Each row comes from the steps of one path. Every step used is in the known rows, and no mark comes twice. Write the path behind each row, first mark first.
Known rows:
tumimik-lare: [ -9.0  -5.7  -2.8   0.0  -6.1  -6.5  -2.1   4.4   1.5   8.2  -4.0   3.7
   9.8   7.1  -1.1   0.2 -15.4 -11.5 -13.2   3.2  -6.8   0.8  -4.9  -1.2
  -5.4   6.1   3.9  12.9   7.5]
tumimik-gobiz: [ -5.5  -8.7  -1.7   2.9  -2.4  -6.7  10.8   3.0   5.1   6.5  -4.5   2.8
   2.2  13.0   6.7  -3.2 -13.0  -3.5 -18.5   5.4  10.3   0.4 -14.0  -5.5
 -11.9   1.3   8.0   6.5  -3.4]
gobiz-vakani-gegin-lare-vaso: [-11.3 -16.6  17.6  -7.6   0.0 -12.2 -14.3   3.2   1.3   6.0  -3.7   9.5
 -17.6   6.0  18.1  -9.8  -3.0  -1.5 -19.7   9.9 -24.9   0.2  -5.2   0.9
  14.3  13.7   0.3  15.9  19.7]
gegin-lare: [ -7.1  -7.7  10.3   3.2  -3.6  -7.3   9.4   3.9   1.3  -8.3  -8.9   6.1
   8.4  -5.9 -12.0  -4.4  -1.7   0.0 -20.6   4.2 -16.8  -2.6 -24.1  -2.7
  17.4  11.0   5.2  17.9   1.4]
gobiz-gegin-vaso: [-21.3 -15.5  -0.7   1.1  -2.2 -15.5  -1.3   2.3 -11.0  12.8 -18.9  -3.5
 -22.5  11.6  22.4  -4.4   3.4   6.3 -13.5   6.5  -3.5  -4.1 -40.6  -0.9
  -7.4   5.7   4.0  17.8   9.6]
vaso-vakani-gegin-lare-tumimik: [ -2.9 -10.7  18.2  10.1   3.0 -10.1 -10.9   4.2  -4.1  16.0  -5.9  14.5
  10.3  10.6   8.3  -9.1  10.4   1.8  -5.8   8.5 -17.9  -3.8 -26.2   1.1
  -2.3   5.2   4.1  13.9   7.7]
lare-vakani: [-12.9  -9.8   7.9  -4.2   3.7  -1.1  13.2   3.1  10.0  -5.4  -5.9   6.6
  -5.6   9.6   8.2  -6.4 -12.4 -14.6   5.3   2.0   9.7  -3.8  13.5  -6.1
  -2.7  -1.4   6.5  11.4   4.6]
vaso-vakani: [ -3.4  -7.7   6.0  27.5  -1.8  -4.1   2.5   5.7   3.1  17.9 -12.2   5.6
   4.6  13.3  -5.1  -2.7   3.8   0.3  13.8   4.4   9.9  -2.0 -31.9   2.2
  -3.3 -14.0   8.6   3.7  11.5]
gegin-vaso-vakani-gobiz-tumimik-lare: [ -9.0  -8.8   6.4  37.5  -5.8 -13.9 -16.9   4.4 -11.0  49.3  -9.4  11.3
   5.3  30.5  29.1  -2.1 -17.5   1.7  -7.2  11.4  -8.4  -5.7 -45.7 -11.4
 -12.3  10.1   2.2   7.2  20.7]
gegin-vaso: [ -7.7 -10.5   5.4   8.6  -0.2 -11.8   3.1   4.0   3.1  -3.4 -14.1   4.8
 -12.3  16.2  12.9  -9.8   1.9   7.7 -10.0   5.0   5.3  -5.1 -40.4  -4.7
   2.9   9.3   7.7  16.5   0.9]
vaso-vakani-lare: [ -0.7 -12.7   9.6  40.8  -7.1  -5.5  -4.6   9.5   1.2  25.2   3.0   6.9
   5.7  15.3  18.5  -4.5   9.7  -3.0  16.6   3.2   9.2  -1.5 -18.4  -1.1
  -4.3 -14.1   8.2   1.6  26.2]
gobiz-tumimik: [-17.3 -10.1   4.1  -4.4  -9.9  -1.3  -2.5   3.4  -9.7  15.8 -11.4   1.2
  -5.5  17.0  16.9  -0.5  -7.1  -8.2 -13.0   5.1   2.4  -3.1 -10.4   1.8
  -1.0  -1.0   1.7   6.7  11.9]
gegin-vakani-vaso-lare-gobiz-tumimik: [-17.3  -9.8  21.6  26.9  -7.1  -7.2 -25.7  -1.8  -9.4  47.8 -11.8  10.6
   6.2  46.8  42.3  -7.1 -12.6   2.0   1.3   9.5  -9.1  -2.1 -21.6 -13.6
 -16.5  11.7  -3.3   4.4  26.7]
gobiz-vakani: [-11.0 -10.7   5.2   0.8  -9.0  -6.0   3.7   2.6   6.7  16.1  -9.6  -0.2
 -18.6   7.8   7.9  -2.6  -6.2  -7.1   3.5   4.3  -0.1  -0.8  -3.0   5.9
   0.9  -5.3   4.5   7.1  13.0]
vaso-lare-tumimik-gobiz-gegin: [-13.1 -11.0  -1.2  -8.5  -1.4  -8.9 -14.4  -1.4  -9.7  28.3  -8.6   3.2
  19.2  31.0  24.8   1.9 -19.2 -12.8 -22.9   8.3 -12.6   2.1 -11.5  -7.1
 -36.4  -0.4   3.4  13.5  11.0]
vakani-lare-tumimik-gobiz-gegin-vaso: [-15.3 -22.7   4.5  -7.3  -4.9 -17.7 -14.2   2.3 -13.7  22.2  -3.4   2.4
 -10.2  37.0  59.4  -8.8  -6.2  -4.7 -33.1   7.4 -17.7  -2.1 -25.8 -13.4
 -31.3  13.2   3.5  17.8  16.0]
tumimik-gobiz-lare: [-10.3 -11.1   1.3   6.0 -16.2 -10.5  -0.4   3.2   0.0  30.8  -4.2   1.3
   5.4  13.4   8.6  -2.0 -22.7 -11.0 -19.9   4.8  -2.8  -1.9  -8.2  -6.4
  -6.1   2.3   1.3   2.9   5.6]
gegin-gobiz-vakani-lare-tumimik: [ -7.5 -18.7  18.3  -8.5  -9.5  -6.0  -4.4   3.1   8.9  23.4  -4.9   1.5
 -15.4  32.3  33.1  -9.7  -4.5 -11.0 -21.8   4.5 -15.7  -0.6   5.9  -7.1
 -11.3  11.2   5.2  14.7  16.1]
vaso-vakani-lare-tumimik-gobiz: [  2.5 -14.7  11.0  18.8  -4.6  -6.0 -10.6   5.5   0.9  28.6   3.7  11.7
  16.7  38.6  33.1  -7.2  -6.7 -10.9  -5.3   5.2  -3.2   0.0 -16.2 -10.5
 -27.6  -6.3   8.1   3.6  18.2]
gegin-vakani: [-11.3  -4.7   9.7  14.6  -1.4  -9.8  13.9   3.8   8.1  19.2 -14.4   3.9
 -12.3  13.1   7.3  -9.9   0.5   8.2  -2.5   2.7  -1.6  -1.1 -39.1  -0.9
   4.8   6.3   4.7  12.5  -0.6]
vaso-vakani-gegin-gobiz-lare-tumimik: [ -7.7 -15.0  16.9  11.6  -7.0 -11.1 -16.6   4.0  -1.7  51.3 -12.1   5.1
  -1.8  28.7  16.5  -9.8   1.8  -1.9 -10.6   8.4  -5.6  -5.1 -17.4  -2.1
 -12.6   5.5   1.9   6.2   9.2]
gegin-gobiz: [ -8.1  -9.7   6.4   1.7   0.3  -4.2  15.0   3.5   9.2   3.6 -15.4  -1.8
  -6.9  12.8  -4.6  -5.7  -0.6   3.6 -25.0   4.6   8.8  -1.6 -21.3  -5.5
   1.2   9.8   9.5  14.1  -7.2]
vakani-vaso-lare-tumimik-gobiz: [ -0.5 -10.2   6.5  13.7  -4.9  -6.4 -18.7   0.9  -1.4  20.1   2.8   7.8
  21.8  36.4  39.9  -7.8 -11.4  -6.0 -16.7  11.2  -2.3   0.1  -1.1 -13.6
 -25.6   9.9   3.7   9.4  12.6]
vakani-gobiz-lare: [-10.4 -14.0   7.9  24.3 -11.2  -4.4  -2.1   6.7   3.3  35.9   5.8   9.9
  -3.8   5.0  21.7  -2.7  -6.4 -13.2  -5.9   5.8   4.3  -5.9  14.5  -4.8
  12.6  12.1  -5.5   3.5   5.8]
gobiz-lare: [-13.4 -11.8   5.6   7.3 -16.7  -6.6  -4.8   5.0  -0.9  24.2  -6.3   2.2
  -0.8   6.6   5.1  -2.5  -9.1 -12.3  -5.6   2.7  -4.5  -4.2  -2.6   0.6
   8.8   1.2  -1.4   6.2  10.9]

Which path is each row?
[-15.7 -16.9  13.0   8.1   1.5  -9.6 -14.9   3.4 -12.1  14.8 -21.3   5.9
   7.0  15.0  -5.9  -1.8  -2.4  -2.2 -16.5   8.3 -33.7   0.0 -46.9  -4.7
   4.9   0.8   2.3  16.8  27.4]  gobiz-gegin-lare-vaso-vakani
[ -1.6  -8.7   9.8   1.1  -4.4 -18.4 -17.1  -2.7   5.2  25.5 -14.6   8.6
   5.9  44.6  31.0  -8.9 -28.1  -1.2 -17.0   9.5 -17.0  -1.0 -37.0 -12.6
 -29.1   6.2   9.1  15.5  12.5]  gegin-vaso-lare-tumimik-gobiz-vakani
[-20.3 -25.8  11.2   2.9  -0.5 -12.4 -19.0   2.2 -10.8  15.7  -5.1   7.5
 -15.9  31.8  46.6  -5.0   0.2  -6.4  -9.4   4.5  -7.4  -3.7 -13.2 -11.3
 -19.7  11.0   0.8  13.0  23.1]  vakani-lare-gobiz-gegin-vaso
[-17.7 -12.4  11.0  -0.3  -9.9  -5.4   1.5   3.3   4.8  19.0  -5.9   5.7
  -1.9   9.6   8.6  -5.8 -22.6 -22.1   4.9   1.6  -3.7  -6.2  19.7  -6.6
   2.1  -0.3  -0.1   7.8  14.1]  gobiz-lare-vakani
[-13.0 -11.6  10.4  -2.7  11.1  -7.7  15.7   3.1  11.1   7.5  -4.5   2.6
 -20.2   8.2  17.6 -11.3  -3.0   0.2 -11.5   6.5  19.5  -4.0  13.5  -6.9
  -8.4   9.6   9.0  13.3  -4.3]  lare-vakani-gegin-gobiz
[ -7.8  -4.5   9.0  12.7   4.1  -3.7   2.6   2.5  10.4   4.8  -3.8  10.0
  16.1  13.7   5.6  -3.9 -19.0 -13.4  12.1   3.3   9.4  -2.4   9.6  -8.8
  -8.7  -6.6   8.3  12.2  14.1]  vaso-lare-vakani
[ -7.7 -19.7  14.9   5.2  -1.0   1.0 -10.5   4.8   4.7   4.0   6.9  14.9
   2.3  26.0  29.2  -4.4  -2.9 -17.8  -1.3   1.0   5.7  -1.4  18.5  -8.7
  -8.8   5.1   2.0   5.1  15.5]  vakani-lare-gobiz
[ -8.6 -16.2  14.5  20.0 -10.2  -5.1 -24.2   6.0  -0.3  31.9 -14.0  10.3
   7.2  31.9   4.8  -5.7 -11.8 -13.3   2.6   5.1 -12.6  -2.4 -25.7  -4.9
   5.8  -4.6  -0.5   2.9  28.3]  gobiz-lare-vaso-vakani
[-17.1 -10.1   0.8   8.6   5.1 -20.6  -2.5  -2.0  -4.7  22.4 -13.9   2.1
   4.5  24.6  26.5  -4.2 -29.6  -0.9 -10.9   8.8  -2.0  -2.6 -28.9 -18.2
 -34.2  -0.3  10.0  16.8  15.6]  tumimik-gobiz-gegin-vaso-lare-vakani
[-24.4 -16.1  -0.9 -18.6  -1.1  -5.3 -16.7  -1.2 -10.5  19.2  -9.7   4.7
   5.2  20.8  10.3   6.6 -22.9 -22.3 -14.7   4.1 -17.7   1.4   7.6  -4.2
 -27.3   8.0  -2.5  11.2  14.9]  tumimik-lare-gobiz-gegin
[ -4.8 -10.2   6.1  12.8   0.2  -5.1 -21.4   5.3   1.9  15.5 -11.2  11.8
  18.1  32.3  -1.5  -2.7 -18.1 -12.2  -4.8   5.8 -15.4   2.4 -27.2  -6.6
  -7.4  -0.2   4.9   9.5  24.7]  tumimik-lare-vaso-vakani
[ -8.4  -5.9   8.1  16.7   8.5  -8.3  -3.6   3.8   6.4  13.9   6.6  11.3
   5.0   5.8  25.0  -6.4  -6.8  -6.9  16.1   6.5  19.6  -2.8  21.1  -2.9
 -13.3  -5.1   7.0   9.1  13.3]  vaso-lare-vakani-gegin
[ -8.1  -9.7   0.7  -0.1  -8.9 -10.1   8.5   0.5   7.6  21.9  -7.6  -1.8
 -11.8  13.8  11.4  -2.4 -20.3  -5.9 -10.3   6.5   1.3   1.6  -8.2  -1.5
 -14.0  -5.1   7.1   4.0   7.2]  tumimik-gobiz-vakani
[-18.2 -17.7   1.5  18.5   3.4 -13.3   1.7   4.1  -6.9  24.7  -6.9   3.5
 -25.3   9.4  38.2  -4.5   5.6   4.8 -13.4   9.7   4.2  -6.0 -23.2  -6.1
  -2.8  16.2   0.0  15.1   4.0]  vakani-gobiz-gegin-vaso
[-17.7 -12.0   6.6  -2.4  -3.0  -7.6   0.2   3.4  -9.0  28.7  -9.2  -3.2
 -19.9  15.6  26.7  -5.3   2.9   6.4 -29.2   9.7  11.8  -3.2 -10.1   0.7
  -7.6  10.0   4.2   8.3   2.7]  vakani-gegin-gobiz-tumimik
[ -0.3 -10.2   8.2  44.2   3.3  -1.9   4.3   7.4   7.4  30.6   0.2  12.4
   1.3  11.5  11.2  -2.6   5.9  -1.4  14.0   7.5  18.9  -3.9 -15.7  -3.6
   1.4  -3.1   4.4   0.9   6.3]  vaso-vakani-gobiz
[-11.3 -14.9  10.0  14.2 -11.5  -8.6   4.0   1.8   5.8  26.9 -11.8  -9.4
 -28.3  14.7  21.6  -9.0   2.0   6.7 -13.3  10.1   0.0  -1.5  -6.4  -3.6
   0.7  11.1   5.2   8.9  13.5]  gegin-gobiz-vakani-vaso
[-25.3 -13.2   5.0  22.9  -8.4 -14.4   0.7   2.7 -11.9  41.6 -12.4  -7.6
 -28.9   9.7  37.8  -8.7  12.7  11.9  -3.1   8.6  -8.7  -1.3 -30.0   0.2
  -4.5   9.3  -2.4  11.8  17.2]  gobiz-gegin-vakani-vaso
[-15.9 -13.8   2.0  24.6  -1.4 -16.7  -6.2   3.3 -12.6  30.1 -24.3  -1.4
 -13.6  18.4  12.3  -3.6   6.5  11.0   5.0   7.7  -1.9  -4.4 -64.1  -0.2
 -13.5  -8.3   7.5  11.3  18.8]  gobiz-gegin-vaso-vakani
[ -8.7 -15.2   9.1  14.6 -14.3  -7.5  -3.0   6.4   4.7  22.4   5.0   1.7
 -17.3   8.9  31.3  -4.6  -0.7  -9.9   6.2   3.1  -2.2  -0.1   9.8   2.7
  -0.1  -6.0   3.9   5.6  27.7]  gobiz-vakani-lare
[-14.0  -8.9   4.1   0.7   6.4 -19.2  -6.0   3.1   1.2   7.7  -0.1   8.8
 -11.5  11.5  32.7 -11.7 -17.1  -2.0  -3.9   7.1   0.1  -4.9  -0.7  -8.4
 -16.4  14.4   6.1  18.3   8.4]  tumimik-lare-vakani-gegin-vaso
[-20.1  -7.7   5.9  39.4  -8.1 -16.8 -10.0   2.1 -12.0  50.5 -10.3  -4.8
  -7.4  14.2  35.9  -6.0   6.6  12.9   3.9  10.0  -9.1   0.1 -34.8  -2.8
 -10.7   4.6  -0.5  12.2  26.0]  gobiz-gegin-vakani-vaso-lare
[-25.7 -17.2  10.7   3.1  -4.0 -10.1   2.2   1.1 -12.8   8.5  -6.5  -2.6
  -9.6  -5.7  21.5  -6.2  -3.4  -6.2 -10.8   9.2 -23.2  -4.6   7.3  -8.3
   2.5  12.7  -0.7  19.2  22.6]  gobiz-gegin-lare-vakani-vaso
[-12.5 -12.5   9.1   5.0 -13.8  -8.2   3.5   3.7   4.1  27.9 -15.4  -3.3
  -3.6  12.6  -3.9  -4.7 -10.0  -4.2 -25.8   4.1  -4.3  -4.0 -15.5  -6.4
   7.3  10.9   2.9  10.3   2.5]  gegin-gobiz-lare
[ -7.7  -6.3  11.3  14.1  11.4  -9.9   4.6   2.5  11.6  16.2  -2.0   5.7
   2.2  12.4  14.6  -8.7  -8.8   1.5  -3.9   8.0  18.7  -2.6   8.4 -10.1
 -15.3   4.8  11.1  13.7   4.3]  vaso-lare-vakani-gegin-gobiz
[ -8.0 -15.7  22.8  24.1   0.7  -2.5 -16.8   5.1  -7.7  26.5  -9.1  19.0
  11.9  27.6  15.4  -4.0 -10.0  -5.0 -20.6  11.8 -23.6  -3.9 -32.4 -13.8
  14.5  13.4  -1.9   9.6  23.7]  gegin-lare-vaso-vakani-gobiz-tumimik
[-27.0 -18.9  12.8  11.1  -1.8  -9.5  -9.3  -1.2  -9.5  37.5 -14.1   1.7
 -23.2  28.7  39.8  -7.3   3.5   2.2  -1.4   7.7 -10.2  -1.5 -15.8  -7.5
 -16.0  14.7  -5.4   8.5  16.6]  lare-gobiz-gegin-vakani-vaso
[ -5.3 -12.3  13.4  17.2  11.5 -13.6 -23.9   0.8   1.4  11.6  -3.2  18.1
   2.7  30.3  31.5  -8.8  -2.0   5.5   1.9   8.5  13.2  -4.2 -17.6  -9.1
 -19.3  10.7   5.4  10.7   8.1]  vakani-gegin-vaso-lare-gobiz
[-22.4  -7.5   3.7 -16.3  -7.3  -3.9  -4.8   1.0  -7.0  17.4  -7.7   4.6
   7.0  20.5  17.3   0.2 -37.5 -24.2 -10.2   4.1 -13.2  -2.5  15.3  -7.5
 -14.8   3.2   1.8  12.0  20.1]  gobiz-tumimik-lare-vakani
[-13.0 -16.1  13.3 -10.9  -1.9  -1.2  -6.0  -1.3   8.6  12.3 -11.4   9.0
 -12.9  26.0  10.6  -1.6 -15.8 -16.8   5.4   3.5  -1.9  -1.0  11.6  -1.3
  -9.9   0.2   1.7   4.2  11.8]  lare-gobiz-vakani
[ -8.7 -14.2   5.4 -17.0  -2.4 -11.4  -7.3   0.1   2.5  27.9   1.4   5.2
 -18.7  23.7  41.2  -7.8 -11.2  -8.2 -14.1   9.6  -1.9   0.4  12.9   2.1
 -27.1   3.3   2.8   6.3   4.0]  lare-tumimik-gobiz-vakani-gegin
[-17.5 -11.8  19.4   4.0   0.6  -2.6   9.1   2.3  -2.2  13.1  -1.0  14.5
   2.5   5.7  19.6  -4.3 -21.3 -13.6 -18.4   8.3 -14.8  -7.8  12.6 -15.3
  11.1  18.1  -1.4  14.5   9.6]  gegin-lare-vakani-gobiz-tumimik
[ -3.9 -17.1  19.4  31.6  -6.6 -12.3 -20.6   4.7  -0.2  47.6  -9.1  17.8
   0.1  37.8  33.0 -11.1  -5.1  -4.9   0.5   8.7 -11.8 -10.1 -32.8 -13.0
  -3.4  13.5  -2.5   8.3  11.7]  gegin-vaso-vakani-gobiz-lare-tumimik
[-11.1 -11.4   5.3 -11.5   0.4  -1.6 -12.1   0.4   3.4   3.6  -5.4  12.9
  15.4  25.2   1.9   1.3 -24.8 -20.9 -11.3   2.6  -8.5   0.4  10.0  -8.3
 -16.5  12.0   1.3   9.9   6.1]  tumimik-lare-gobiz
